Each row was made from one small tree. The marks that hang from a mark follow it in brackets, in the order of their numbers. Every link used is in the known rows. Write each row's tree.
In the rows, 128 means zero.
Known rows:
K303[K764[K772]]: [119 108 109  83 131 139 116 147 110  96 136 108 160 133 129 108 110 129
 127 117  99 135 134 135 136]
K806[K291[K585] K351[K309]]: [191 143  89 158 156  97  59 120 124 156 133 170 129 155 120 135 134 106
 122 131 125 111 127  95 156]
K806[K351]: [160 146 126 131 137 127  95 112  99 135 122 143 147 138 123 159 129 121
 118 125 127 112 129 125 134]
K191[K585[K764[K772]]]: [127 107 123 116 129 153  83 146 146 120 126 116 156 120 126 110 143 114
 120 117 139 146 170 120 123]
K585[K764]: [145  92 140 114 136 145  93 123 144 119 130 115 107 141 129 115 145 119
 120 125 115 137 154 128 144]
K585[K351 K764]: [163  98 153 120 128 136  84 137 143 121 131 145  99 140 127  59 166 121
 113 131 100 145 153 116 145]
K303[K764[K340 K772]]: [112 100 107  84 138 127 108 152 129  86 138 114 172 131 131  82  97 120
 133 106 105 137 134 109 143]
K191[K585[K351]]: [130 142 131 136 118 130 112 148 139 127 122 155 151 107 123  78 156 125
 122 122 131 145 154 113 116]
K772[K764 K786]: [ 80 142 112  88 123 102 128 152 172 119 100  65 177 138 128  78 108 112
 135 120 155 122 137 131 130]
K340[K764[K772[K786]]]: [125 136 125  72 116 132  98 160 131 120 127  89 150 152 123  91  97 111
 134 131 114 111 118 108 133]
K585[K351[K772] K764[K340]]: [163  72 149 122 139 123  69 136 173 122 127 146 106 138 137  44 156 109
 124 130 100 152 162  55 159]
K340[K764]: [148 142 145  88 116 129 120 141 127 117 128 102 119 147 126 108 121 118
 133 133  94 120 118 103 141]
K351[K309 K772[K764[K340] K786]]: [103  95 111 145 148  94 111 143 193 132  95  84 159 140 144 105 130 117
 150 129 133 121 127  15 152]
K786[K772]: [170 121 127 128 123 136 111 110 121 136 132 117 113 126 138 131 123 127
 114 113 124 118 121 137 139]
K191[K585]: [117 137 123 133 123 137 119 138 140 125 122 133 156 108 124 117 141 123
 127 118 142 141 155 122 116]
K585[K351[K772]]: [154 116 138 135 123 119 111 137 137 140 122 152 114 126 135  83 153 128
 126 143 107 139 135  83 136]
K291[K585[K764[K340]]]: [158 101 127 104 134 101  82 108 181 127 139 150 111 132 120  79 128 109
 128 120 125 146 177  91 145]
K291[K585]: [151 132 118 114 123  97 111 107 155 140 137 154 117 124 119 104 125 122
 129 128 130 137 158 110 129]
K291[K585[K191 K764]]: [146  94 143  99 134 112  74 120 159 128 141 131 117 139 113  92 141 114
 121 123 126 151 180 128 137]
K191[K585[K351[K309] K764]]: [142 112 140 147 130 138  87 145 154 121 122 147 134 119 124  76 177 122
 119 121 118 147 163  90 130]
K806[K291[K585]]: [156 130  92 126 137 104  93 135 148 149 142 151 113 142 123  93 120 107
 129 134 133 133 139 130 145]
K191[K585[K764]]: [127 112 132 122 130 148  96 134 151 119 124 124 142 118 125 107 153 117
 121 117 134 147 173 122 127]
K309[K351[K772[K764[K340] K786]]]: [129 132 143 122 131 102  92 130 162 125 108 119 152 135 128  92 146 119
 133 130 119 110 152  67 135]
K764[K772]: [126 119 112 115 127 136 104 153 118 130 132 109 155 133 130 133 106 122
 127 128 139 126 122 125 120]
K585[K191]: [105 112 151 122 135 132 108 150 117 117 132 110 149 136 120 122 132 125
 126 124 133 139 132 154 123]
K351[K309 K772[K764[K340]]]: [135  95 125 155 148  95 117 140 175 130 101  86 141 138 149 133 141 120
 148 131 116 132 121   4 154]
K351[K309 K772[K786]]: [108  92 111 163 144 120 109 129 165 146 106 122 133 135 139 130 142 132
 142 140 127 113 125  45 144]
K191[K585[K351[K309]]]: [132 137 131 156 125 126 112 149 143 127 120 155 149 110 124  85 165 129
 125 122 126 141 145  91 119]
K806[K291]: [140 128  98 137 141 125 104 147 129 141 136 133 121 145 130 110 122 110
 127 134 132 127 117 142 144]

Which tree is each row?
[137 106 139 147 136 130  82 149 168 114 123 152 143 118 125  59 167 115
 124 113 121 150 164  73 136]  K191[K585[K351[K309] K764[K340]]]
[136 110 140 127 129 133  83 147 165 113 125 149 145 115 124  51 158 111
 122 113 126 154 174  94 132]  K191[K585[K351 K764[K340]]]
[132 136 143 121 127 108  96 128 153 130 108 114 147 136 128 103 154 124
 130 135 117 109 152  80 132]  K309[K351[K772[K764 K786]]]
[ 90  99  98  78 138 125 105 154 142  87 132 113 184 132 127  62  90 118
 135 105 115 130 139 117 142]  K303[K764[K340 K772[K786]]]
[141 116 140 126 124 142  88 144 151 120 125 145 136 117 124  69 167 118
 116 121 122 153 173 113 127]  K191[K585[K351 K764]]
[114  61 151 100 151 142  49 167 146 101 139  91 160 151 123  89 120 101
 122 111 134 150 154 123 141]  K585[K191 K764[K340 K772]]
[ 85 108  97 107 138 116  86 165 164 118 127 118 190 132 126  70  74 104
 138 111 163 119 129  98 128]  K764[K340 K772[K786]]
[155  93 152 104 134  96  60 133 172 122 142 157 119 136 113  36 145 107
 121 120 119 159 179 100 142]  K291[K585[K191 K351 K764[K340]]]
[163 126 128 109 126 110 112 125 147 122 120  79 140 130 144 106 111 112
 121 103 129 127 122 109 147]  K786[K772[K764[K340]]]
[159 121  83 164 162 118  59 133 127 158 116 144 143 160 132 142 132 106
 127 139 129 101 118  79 161]  K806[K291 K351[K309 K772[K786]]]
[143  68 165 134 144 140  46 179 130 114 134 116 135 155 122  68 167 119
 112 126 107 147 139 106 139]  K585[K191 K351[K309] K764[K772]]
[134 128 130 137 121 130 107 144 146 134 119 150 146 108 129  85 158 123
 125 129 128 149 160  91 121]  K191[K585[K351[K772]]]
[117 128 124 133 120 129 104 146 154 134 115 148 155 108 127  71 153 121
 126 128 136 143 163  95 120]  K191[K585[K351[K772[K786]]]]
[165 135 123 119 139 115  92 115 119 140 108 107 153 141 136 165 132 114
 125 132 124 122 136  83 144]  K806[K351[K772[K764]]]
[153 125 110 126 137 100  78 152 142 145 144 157 119 145 118  64 133 106
 124 135 128 143 141 136 142]  K806[K291[K585[K191 K351]]]
[175 111 136 108 123 102  81 114 166 136 139 166  97 132 118  57 153 117
 119 130 111 148 176 102 140]  K291[K585[K351 K764]]
[160  99 153 103 128 105  67 131 158 129 142 153 111 138 112  52 154 115
 117 128 114 156 179 119 137]  K291[K585[K191 K351 K764]]
[173 115 104 122 138 107  72 138 155 145 144 159  99 147 123  60 139 103
 121 136 119 142 152 123 153]  K806[K291[K585[K351 K764]]]
[143  75 175 144 145 133  64 162 137 112 130 128 117 151 120  63 183 123
 114 127  98 148 145 108 144]  K585[K191 K351[K309] K764]
[125  64 164 109 139 139  53 156 153 123 124 118 126 149 125  45 166 113
 116 135 112 152 169 114 146]  K585[K191 K351[K772[K786]] K764]
[169 121  97 144 140  96  84 140 154 156 137 164 104 143 127  76 139 110
 129 142 120 136 135  90 151]  K806[K291[K585[K351[K309 K772]]]]
[164 112  98 120 142 112  76 131 156 145 143 145 103 149 124  88 129 102
 124 134 126 138 151 129 153]  K806[K291[K585[K764]]]
[175 113 104 137 142 103  71 140 157 146 141 161  97 149 123  65 144 106
 122 136 116 138 145 108 155]  K806[K291[K585[K351[K309] K764]]]
[107 106 153 110 128 110  91 170 147 126 112 102 159 139 127  53 147 117
 127 135 126 148 144 109 132]  K585[K191 K351[K772[K764 K786]]]
[131  90 129  89 133 116  59 134 162 129 140 123 139 142 113  81 123 109
 122 122 139 144 179 132 133]  K291[K585[K191 K764[K772[K786]]]]
[139 101 125 153 143 105 123 137 161 137 100  82 132 139 148 150 150 127
 143 138 113 130 121  22 149]  K351[K309 K772[K764]]
[151 120 143 133 129  89  90 134 150 135 136 164 123 131 112  68 151 125
 125 129 119 145 151  97 130]  K291[K585[K191 K351[K309]]]
[139  75 165 104 136 145  48 176 125 113 138 114 139 151 120  57 154 113
 109 127 113 154 152 139 134]  K585[K191 K351 K764[K772]]
[154 128 120 105 118  82 101 123 176 147 123 149 124 126 124  56 136 117
 131 136 125 143 167  78 135]  K291[K585[K351[K772[K764 K786]]]]
[127 119 129 116 124  99 109 150 168 131 110 125 144 131 135  45 136 115
 133 134 123 138 141  70 140]  K585[K351[K772[K764[K340] K786]]]
[166 133  99 129 134  99  88 141 147 150 142 166 109 141 122  67 130 107
 125 138 125 137 138 124 144]  K806[K291[K585[K351]]]
[109  99 152 123 130 123  88 162 138 131 121 131 147 136 124  58 149 122
 125 138 125 143 144 115 130]  K585[K191 K351[K772[K786]]]
[168 127 122 149 148 111  92 118 123 140 104 111 150 145 137 174 144 120
 128 132 118 114 124  51 149]  K806[K351[K309 K772[K764]]]
[194 130  87 131 150 103  53 113 129 165 131 160 126 151 128 135 125  98
 123 141 127 122 148  91 159]  K806[K291[K585] K351[K772]]
[145 103 139 128 127 142  83 140 157 127 120 141 132 117 130  76 172 116
 120 127 119 155 177  91 132]  K191[K585[K351[K772] K764]]
